In the rows, zero is written as 128.
Known rows, with every step that occurs
T -> M -> D: [115 114 112  97 139 135 129  87 133 138 117 124 149 151 123  79 110 108
 112 153 154  74 148  96 136 118 159 123 100 132 132 112 103 130 117 122
 113]
C -> R -> D -> U -> V: [ 99 115 117 158 127 138 144 173 119 111 145 141 141  93 111 147  69 131
 159 142 122 143 114 100  91 187 139 110 120 111  85 117 125 160 113 123
 100]
U -> V -> M: [113 113 106 123 125 109  98 114 137 118 130 119 123 141 116 117 115 126
  89 140 123 160 148 133 151  70 130 144 128 103 143 143  94 119  96 103
 145]
M -> D -> Y -> E -> U: [188 151 155 147 143 120 157 114 141 145  72 124 141 129 119 137 131 114
 190 154 114  76 110 136 146 175 117 119 110 149 156  97 159 190 170 151
  83]
S -> V -> W: [109 129 122 113 116 185 115 110 139 135 158 138 114 141 141 139 166 139
 105 100 122 151 167 163 126 105 139 132 193 147 125 127 136  93 114 143
 133]
S -> V -> W -> D: [132 120 123 116  91 188 118 130 119 122 161 145 106 132 146 119 176 137
 104  81 119 156 138 144 125 106 151 134 175 159  92 119 141  84 137 128
 110]
R -> L: [ 83 114 137  93 104 121 100 126 119 133 115 128 101 137 134 135  81 116
 103 119 139 127 111 112 132 153 123 122 147 149 184 132 126  86 139 113
 143]
H -> U -> V -> R -> L: [ 63 109 120 140 129 123 101 156 127 124 120 151 136 113 125 132 122 128
  94 118 117 131 129 119 110 130 119  79 139 120 133 167 108  87 136 122
 151]
D -> Y -> E -> U: [161 136 143 145 133 136 153 155 147 133  93 137 110 145 100 168 121 124
 187 149 128 106 123 147 140 165  97 123 117 148 162 116 149 178 150 145
 103]
H -> R -> D: [116 127 107 120 154 142 148 172 131 118 149 120 127  94 111 106  89 117
 111 131 117 115 115 105 120 148 131 154 161 134 119 104 148  76  73 105
 127]
T -> W -> V: [121 125 143  98 150 122 134 130 121 162 175 135 111 169 133 145 144 139
  87 125 170 119 139 110  98 141 118 175 134 148 147 142  68 101 112 134
 110]
M -> D: [131 136 136 114 133 115 125  76 120 136 110  99 147 130 148  99 113 113
 128 150 145  94 136 120 130 134 144 148 134 145 138 100 134 122 130 133
 116]
W -> D -> Y -> V -> R -> L: [139 124 143  95 108 101 153 159  90 131 143 116  96 138 140 153 144 151
 122  83 117 129  86 127 131 181  99  65 101 132 170 171 161  93 179 116
 192]
U -> V: [110 126 119 122 122 114 101 134 127 117 146 118 115 137 123 141  91 118
 107 150 143 148 144 147 129  85 121 137 138 122 143 139 116 137 101 124
 147]
U -> V -> R: [ 90 137 116 137 143 114 100 135 134 124 159 117 135 119 131 136 145 135
 115 158 149 138 155 161 114  99 124 121 157 113 122 148 128 115 113 136
 165]
W -> D: [130 111 127 112  99 139 122 131 108 112 135 122 112 131 132 106 109 120
 122 131 152 128 121 115 119 124 132 150 124 155 114 111 131 105 134 113
 112]
Y -> E -> U -> V: [149 123 120 156 110 131 146 162 146 123 127 152 124 131 104 148 136 111
 138 158 126 143 130 147 128 108 137 127 132 131 154 124 125 193 140 148
  83]
S -> V -> R: [117 125 115 134 128 146 103 116 125 126 170 125 125 131 129 136 158 138
 112 113 145 142 186 158  97 120 136  99 184 134 125 136 146  90 125 170
 169]
S -> V -> W -> X: [111 148 144 101 108 166  99 100 127 133 142 174 103 158 162 136 165 141
 104 101 130 133 130 148 132  80 134 139 184 136 137 127 154  66 102 160
 162]
M -> D -> U -> V -> W -> X: [124 170 168 136 128 120 116  78 133 145  81 164 142 127 183 116 153 124
 157 146 119 104  75 120 150  86 140 136 111 112 104 124 137 144 130 130
 128]
H -> W: [102 119 117 125 145 165 144 121 118 130 128 115 130 134 131 125 124 117
 120 143 145 109 146 129 122 163  78 174 164 145 142 101 131 114  87 145
 109]
S -> V: [129 117 119 115 109 149 107 120 119 122 157 132 107 146 126 138 109 121
 105 111 134 151 173 147 116 110 134 120 165 141 145 123 135 112 112 156
 150]
U -> V -> W -> D: [110 127 124 124 108 156 117 149 128 120 143 131 116 120 146 120 157 134
 106 124 124 156 107 144 138  86 138 154 148 138  88 135 123 109 127  91
 102]
E -> U -> V: [132 108 108 156 132 125 119 146 134 121 119 152  96 142 115 148 109 122
 161 169 125 162 142 159 117  83 134 135 104 104 125 142 128 172 117 136
 121]
W -> V -> R: [ 99 140 143 121 147 106 114 108 104 149 162 136 124 135 132 133 172 141
 117 135 167 136 156 107  92 125 110 136 155 131 110 140 113  81 131 151
 152]
E -> U: [131 108 120 140 130 142 127 117 133 124  98 148 101 149 119 136 119 126
 175 167 138 137 151 148 106 122 132 146 109 131 129 118 131 149 120 143
 110]
V -> M -> D -> R: [155 117 111 144 173 116 127  78 130 126 118 113 145 119 126  98 150 120
 147 145 145  78 138 102 138 150 167 157 124 118 117  89 104 115 133 123
 121]
T -> M -> D -> U: [114 123 131 118 130 139 144  79 136 144  90 141 159 144 129  88  99 102
 153 152 150  75 140  83 130 134 161 106  64 129 109 110  98 175 136 122
 107]
W -> X: [112 145 150  99 121 116  97 105 114 125 118 150 107 155 148 123  94 124
 122 152 161 104 115 122 128  93 115 152 139 133 157 115 137  86  98 143
 164]
M -> D -> U -> V: [133 140 140 147 119 100 127  92 122 134  98 115 150 115 145 122  98 104
 153 154 126 125 119 118 134 120 143 120  96 117 109 118 125 190 142 127
 118]
D -> Y: [122 139 145 108 146 123 111 131 134 131 115 103 105 147 118 161  74 127
 148 140 144 113 135 145 142 144  80 132 127 135 155 134 140 125 115 121
 162]
S -> V -> R -> D: [118 134 113 120 120 156 102 148 137 121 181 115 135 102 128 114 130 144
 101  86 127 156 161 145  86 133 157 109 178 135 105 132 165  80 117 155
 149]
W -> V: [112 129 150 106 129 110 125 107 101 146 153 137 101 152 126 136 118 124
 106 131 157 143 146  97 109 110 105 156 138 138 132 129 108  98 119 139
 134]

Rows
[153 143 139 114 157  95 111  69 127 137  76  92 145 139 130 108 108 131
 140 134 116  92 127 116 167 144 119 135 107 122 151 117 127 116 129 111
 148]	V -> M -> D -> Y
[159 125 129 139 108 123 123  55 122 134  95 134 156 131 139  98 140 117
 135 101 102 138 157 106 135 128 168 103 111 126 113 106 118 153 150 144
 128]	S -> V -> M -> D -> U
[125 143 137 123 128 148 112 168 129 127 131 118 102 127 137 152 132 140
 136 116 113 139  88 157 158 104  98 132 125 122 103 152 145 122 133  85
 134]	U -> V -> W -> D -> Y
[170  93 106 110 137  87 170  88 105 137 128 119 123 138 139 117 156 128
 114 102 112 107  99  84 147 178 156 109 100 112 182 122 110 110 161 122
 153]	Y -> V -> M -> D -> R -> L
[ 92 155 146 110 127 137  97 116 135 129 129 164 110 144 161 137 145 139
 114 140 135 130 100 147 148  51 116 159 156 113 136 140 131  88  91 125
 155]	U -> V -> W -> X
[194  99  98 126 156  97 185  74 114 127 144 110 135 143 134 110 178 134
 132 130 127 106 145 110 137 148 154 136 103 108 143 107 105 136 128 142
 147]	Y -> V -> M -> D -> R
[177 114 129 121 111  88 186  47 111 139  97 114 156 150 150  99 154 126
 137 120 104 128 139 100 143 137 151 113  67 120 142 118 108 166 139 134
 135]	Y -> V -> M -> D -> U
[137 132 135 126 143 162 146 160 100 122 117 112 116 124 121 136 108 122
 150 115 130  99 102 125 141 175  54 160 125 139 121 111 160 123 118 116
 120]	H -> W -> D -> Y
[143 136 133  75 134 145 178 149 137 137 150  98 103 136 138 155 130 160
 125  87  99 146 113 157 142 158  99 135 122 133 143 151 161 107 104 109
 150]	R -> D -> Y -> V -> W
[150 151 135 176 153 121 131 178 154 132 119 134 133 120  99 174 167 140
 172 158 124 121 126 171 133 139 101  91 131 112 141 149 151 187 155 152
 126]	D -> Y -> E -> U -> V -> R
[130 143 143 128 139 153 161 192 128 121 145 111 146  96  89 154  89 137
 141 119 132  81 106 107 119 252  99 117 169 151 147  93 147 116 130 132
  89]	C -> R -> D -> Y -> E
[116 121 122 130 108 117 117 140 145 114 113 124 141 105 115 110  73 125
 120 105 102 177 112 105 134 106 151 138  90 105 102 139 115 153 112  92
 124]	R -> D -> U -> V -> M
[181 125 116 168 119 105 141 100 144 132  87 144 162 123 118  97 173 114
 130 148  96 124 122 115 153 107 169 131 113 116 144 109 112 185 156 135
  66]	Y -> E -> U -> V -> M -> D
[115 119 127 145 115 108 112 112 137 121 103 133 135 134 119 128 105 120
 130 139 120 167 137 120 147  93 136 129  94 104 121 141  87 164 117 109
 136]	D -> U -> V -> M
[135 109 115 158 112 166 132 155 133 119 115 169  95 131 135 125 178 135
 157 140 109 162 108 155 124  79 150 150 109 122  74 139 133 144 141 106
  80]	E -> U -> V -> W -> D
[166 161 144 128 137  89 126 120 141 137 101  92 169 119 116 122 128 118
 108 121 106 101 104 120 191 129 117 116 130 116 174 119 117 159 145 113
 116]	U -> V -> M -> D -> Y -> E
[103  95 102 140 135 124 115 122 136 109 112 147 137 138 107 110 111 126
  90 129 106 149 160 115 140  74 120 135 113 110 114 147  73 113  92 109
 126]	H -> U -> V -> M
[ 89 122 145 148  90 112 103 167 112 124 118 143 128  96 139 130 125 120
 136 110 127 147  72 104 118 146 144  78  99 125 109 154 131 131 193 103
 141]	W -> D -> U -> V -> R -> L
[ 88 136 140 141 122 152 127 125 150 137 118 142 128 124 143 153 142 129
 148 141 121 155 126 150 135 105 126 135 129 127 100 140 110 158 120 114
 118]	D -> U -> V -> W
[132 137 149 136 123 116 136  70 122 138  83 119 156 124 152 107 106 106
 171 151 138  99 130 107 123 157 144 125 100 147 113  94 130 169 147 136
 110]	M -> D -> U
[101 143 143 108 145 111 120 139 120 143 175 125 128 106 129 115 145 144
 100 101 150 151 132  92  79 137 129 147 149 135  96 135 134  68 124 134
 129]	W -> V -> R -> D
[165 127 129 112 131 109 167 147  97 124 158 102 108 140 136 145 164 155
 144 114 135 126 128 150 124 155  92  93 104 125 131 154 157 118 147 131
 184]	W -> D -> Y -> V -> R
[136 106 107 115 109 139  98  97 128 118 142 134 121 153 118 119 133 132
  86  96 122 161 173 133 137  90 144 125 157 127 145 126 112  93 107 140
 156]	S -> V -> M
[137 143 118 156 164 117 109 190 153 121 122 128 112 103 109 158 111 152
 184 139 106 152 116 167 108 125 121 111 100  85 100 166 180 157 125 125
 152]	E -> U -> V -> R -> D -> Y
[127 120 123 163 111 154 152 165 101 116 122 140 135 106 134 128 117 106
 147 124 123 142  96 110 124 142  93 152 103 126  84 118 127 177 128 120
  91]	H -> W -> D -> U -> V
[ 86 119 112 142 145 139 120 174 142 107 149 129 152  89 115 107 112 138
 100 117 113 142 146 130  91 111 134 119 136 120  72 148 127  98  98 124
 125]	H -> U -> V -> R -> D
[133 112 136 127 113 153 144 148 134 136 130 133 129 134 146 122 126 128
 142 128 159 103 104 120 106 173 149 153  86 162 113 120  85 154 147 111
  89]	T -> W -> D -> U
[128 174 143 127 142 120 121 201 160 128 162  91 156  84 104 151 115 139
 115 104 122 124 100 146 137 159 106 106 161 127 141 145 163 135 136 125
 130]	U -> V -> R -> D -> Y -> E
[160 122 115 121 114 123 109  60 118 132 124 120 152 138 136  87 142 123
  93 100 108 133 166 117 143 108 166 124 146 125 139 111 124 106 128 142
 135]	S -> V -> M -> D
[137 140 113 164 125 136 141 190 162 123 148 139 148  88 108 125 160 135
 135 132 116 145 119 143 101 136 157 112 143 124 110 130 157 163 143 144
  81]	Y -> E -> U -> V -> R -> D
[185 134 136 163 109 127 145 202 128 115 115 146 105 118  97 156 121 121
 165 130 111 134  86 138 147 124 107 110  92 128 130 136 148 197 170 123
  90]	W -> D -> Y -> E -> U -> V
[138 153 156 109 127 126 138 150 140 134 122 101 126 130 107 162 102 120
 135 131 146  95 119 136 154 171  79 125 152 160 181 112 136 143 135 135
 127]	D -> Y -> E
[134 120 112  94 126 118 173 135 123 124 180  98 131 120 140 117 148 154
  98 106 131 149 148 144  95 153 136 119 141 129 135 140 154 101 108 144
 156]	Y -> V -> R -> D
[132 110 112 140 146  92 106 116 125 131 118 129 130 109 128 118 126 113
 114 122 112 107  88  87 156 141 164 123 116  93 157 125 107 114 159 101
 140]	U -> V -> M -> D -> R -> L
[ 83 116 114 155 151 132 116 140 132 114 137 137 148 119 123 125 142 135
 112 151 132 129 171 144 100  96 115 112 139 118  91 151 103 112 108 141
 139]	H -> U -> V -> R
